(in the rows, 128 means zero)
Known rows, with every step that occurs
v/y/h/w/t: [116 227  99 172 138 181 102 109 114 109 157 135 141 131 135 122 186 141
 140 113  99  93 160 172 128 156 154]
w/n/g/t/y/h: [129 111 140 172 132 113 151  90 175 132  82 134  79 139 136  86 154 127
 141 162 125 146 123 154 182 121 165]
t/y/n/w: [ 80  62  74 104 125 125 155 154  90 127 156 126 122 122 118 125 156 130
 191 119 143 108  74 124 126 149 153]
g/h/w/v: [180 208 117 184  98 154 128 169 129 119 106 134 183 122 115 144 107 113
 107 128 110 117 145 104  99 145 139]
n/y/h/g/v: [156 136 211 106 131  87 129 114 107 151  92 169 105 104  97 146 131 124
  75 126 102 134 163 101 148 105  86]
g/t/y/h/w/v: [166 217 128 191  95 156 156 136 119  92 105 153 161 108 123 120 124 128
  99 130  93 116 160 131 122 158 131]
y/n/w/t: [ 56 115  80 129 161 139 116 149 118 105 192 109 127 158 115 103 208 154
 208  83 139 139  66 136  95 190 161]
t/y/h/g/n/w/v: [140 117 135 136  75 110 151 128 105  81 139 125 132 115 104 103  94 143
  98 125 124 163  96  78 140 172 148]
t/g/h/w/v/y/n: [149 162  96  82 105  93 133 132  75  88  98 144 114  88 131 142  58 101
 112 124 139 104 157 109 127 119 132]
h/w: [131 185  85 144 135 167 138 175  96 172 134 135 205 144 146 177 138 133
 135 116 111  55 139 146 105 104 113]
n/w/h/g/t/y: [104 132 113 152 152 170 141  74 148 115 136 125 113 135 168 124 135 143
 116 208 117 168 175 157 165 130 107]
v/w/n/g: [ 93  56 132 110 140 104 102 129 155 154 151  64 131 176 130 113 129 138
 172 112 173 123  62 124 145 120 145]
h/g/t/y/n/w/v: [102 119 122 116 120 114 153 136 107  79 151 135 129 128 118 115 111 146
 126 115 126 156 110  92 120 186 132]
y/h: [129 133 130 169 100 128 135 155 146 140 101 131 131 122 105 134 150 131
 146  92 103  78 110 131 130 101 158]
t/g/h/w/n: [168 200  85 173 134 108 130 143  94 177  95 100 169 162 123 136 121  99
 143 158 156 131 116 108 149 111 139]
t/y/n/g/h: [110  60 124 108 150  96 135 104 185 151  59 130  77 133 146 109 114 106
 145 189 143 145 130 126 174  87 166]
y/h/g/v/w: [141 110 160  84 123 138 127 128 104 157 151 128 136  91 112 153  98 101
  93  85 102 114 182 128 108  87  79]
n/g/t/y/h/w/v: [132 191 152 174 106 148 143 115 134 100 105 151 161 113 127 106 126 139
  92 144 102 123 156 123 156 156 136]
h/g/v: [163 125 174  80 146  93 144 164 119 146 106 155 162 129 133 169 106 131
 104 111 111 136 158  91 111  72  86]
g/v/w/h: [158 126 142 167  90 164  99 148 111  93 136  88 141  98  95 121 136  87
 134 120 131 140 144 125  86 135  72]
g/v/w: [168  88 126  88 125 158 127 170 130 152 167 120 145  96 123 160 112  93
 137  77 129 120 146 151  56  88  87]
w/v/y/n/g/t: [100  77 143  75 173 111 129 115 188 130 138 158  89 144 164 117  93 138
 106 121 148 155 127 143  99 147 132]
w/t/y/h/g: [ 96 168 138 140 129 115 137  73 126  85  97 117 109 139 146 126 143 167
 127 149  84 111 168 135 206  94 142]
g/n/w: [117  56  85 105 128 140 140 171 120 183 186 126 145 147 123 135 121 129
 136 112 160 147  58 114  76 150 138]
v/w: [125  93  85 108 122 176 117 156 141 147 178  86 143 120 139 166 114 121
 159  81 130  83 126 173  75  93 111]
n/g/h/w: [113 159 119 145 155 165 113 122 146 215 111 143 177 141 142 147 124 111
  97 176 120 102 166 129 153 102 135]

Rows
[154 155 182 115 137  96 147 111 119  98  89 157 119 111 126 124 145 131
 112 134  91 157 180 112 161  93 111] | w/t/y/h/g/v
[115  62 131  92 151 104 108 107 188 169  91 139  73 130 143 123  93 102
 120 164 149 134 139 123 147 100 169] | v/y/n/g/h
[100 131 146 152 186 126 130 109 168 206 128 144 129 179 141 105 146 127
 105 140 141 150 119 143 136 148 134] | y/h/w/n/g/t
[114 107 113 133  90 112 137 192 101  80 157 118 156 126  85 119 131 140
 165  67 138 123  54  73  85 191 152] | y/n/w/v
[154 193  89 165 143 175 130 149 128 205 108 145 176 134 137 165 126  98
 106 158 108  92 173 141 112 103 130] | g/h/w
[116 135 144 135 179 137 118  92 171 197 144 152 109 164 151 111 127 124
  89 147 144 145 140 155 136 151 141] | v/y/h/w/n/g/t
[160 103 126  70 118  78 150 112 109 141 103 144  85 139 153 148  45 127
  57 124 125 124 140 118 122  95 120] | v/y/h/g/n
[127 155 114 186 107 140 142 102 155  69  94 121  94 118 130  97 187 144
 180 139  99 116 133 169 170 115 176] | w/t/y/h
[173  81 115  49 127  73 150 176  93 103 105 166  83 103 132 154  93  98
 145  77 141 100 123 126  68 108 123] | g/v/y/n
[132 204 176 119 142 124 111  91  88 128 121 158 151  75 106 119 168 128
 113 152 127 162 168 127 171 108  81] | n/y/h/w/t/g/v
[137 111 128 117  97 112 137 162 110 104 165 116 160 141 111 128  86 151
 102  99 139 161  77  66  94 176 133] | h/g/n/w/v
[127 129  66 139 133 178 132 100 160  54 151  83  99 125 173 118 166 144
 205 148 124 133 143 209 130 108 143] | v/w/t/y
[164  81 120 106 131  99 127 112 131 149 114 132  49 143 134 142 121 133
 116 148 165 139  70 170  88 146 101] | g/n/y
[128 127 125 162  86 153 119 185 137  95 182 109 185 127  95 130 138 154
 157  87 132 131  69  83  91 178 156] | n/w/v
[101 128  74 157 136 177 131 111 155  73 166 103 122 136 155 109 200 161
 212 162 129 150 111 173 151 141 169] | n/w/t/y
[134 100 141 106 122 110 102  57  91 129 126 101  42 133 122 132 101 125
  69 170 152 148 116 157 122 162  57] | v/w/h/g/n/y
[142 156 152  92 149 113 124 147 131 104 128 133 178  99 137 135 143 137
 157 128 143 178 145 113 135  66  97] | w/t/g/v
[143 126 146 184  96 113 105  93 111 144 119 104  50 124  73 106 170 113
 138 109 136 103  84 158 140 171 138] | v/w/n/y/h
[104 157 140 149 173 149 123 104 160 144 130 129 130 166 160 143 116 143
  84 158 112 158 172 137 115 129  81] | w/h/g/t
[106 156 156 127 151 160 119  88 157 157 178 164 114 125 136 133  98 143
  47 127 102 153 184 124 125 161 126] | n/w/v/y/h/g/t
[124 200 109 174 114 160 139 153  85 175 113 148 185 123 115 152 152 122
 113 108  90  47 148 136 134 114 128] | y/h/w
[152  95 119  29 126  67 144 154  80 101 106 158 103  85 137 154  76 105
 141  97 151 110 136 118 109  79 110] | t/g/v/y/n
[160 127 116 127  81 170  93 149 147  86 201 126 135 103 124 146 102 142
 130 102 139 115 117 118  92 164 166] | n/w/v/y
[125 100 168 148 101 157  85 125 124 103 139  86 137 104 100 108 137  97
 128 136 138 147 138 116 117 134  77] | n/g/v/w/h
[128 124 104 137 172 139 156  95 166 147 109 131 117 161 185 116 140 136
 142 195 145 151 140 176 161 115 133] | h/w/n/g/t/y
[163  73 187 101 144  66 130 173 150 149 102 131 147 154 115 118 139 119
 154 116 163 166  80  83 121 107 128] | w/n/g/v
[ 94 125 148 151 134  94 115 128 121 172 107 104 158 178 115 105 153 138
 142 129 147 100  76 101 184 135 157] | y/h/w/n/g
[106 157 163 123  94 130 105  95 108 114 158 132 129 112 109 141  93 156
  71 113  93 100 163  88 175 139 147] | n/w/v/y/h/g
[113  83 159 126 104 124 100 130  95  91 120  92 118 103  91  99 131  87
 133 121 143 141 127 109 112 144  75] | y/n/g/v/w/h
[ 53  56 120  77 158  79 137 105 148  79  96 109  96 155 160  96 155 161
 196 144 146 124  86 141 180 111 155] | w/t/y/n/g
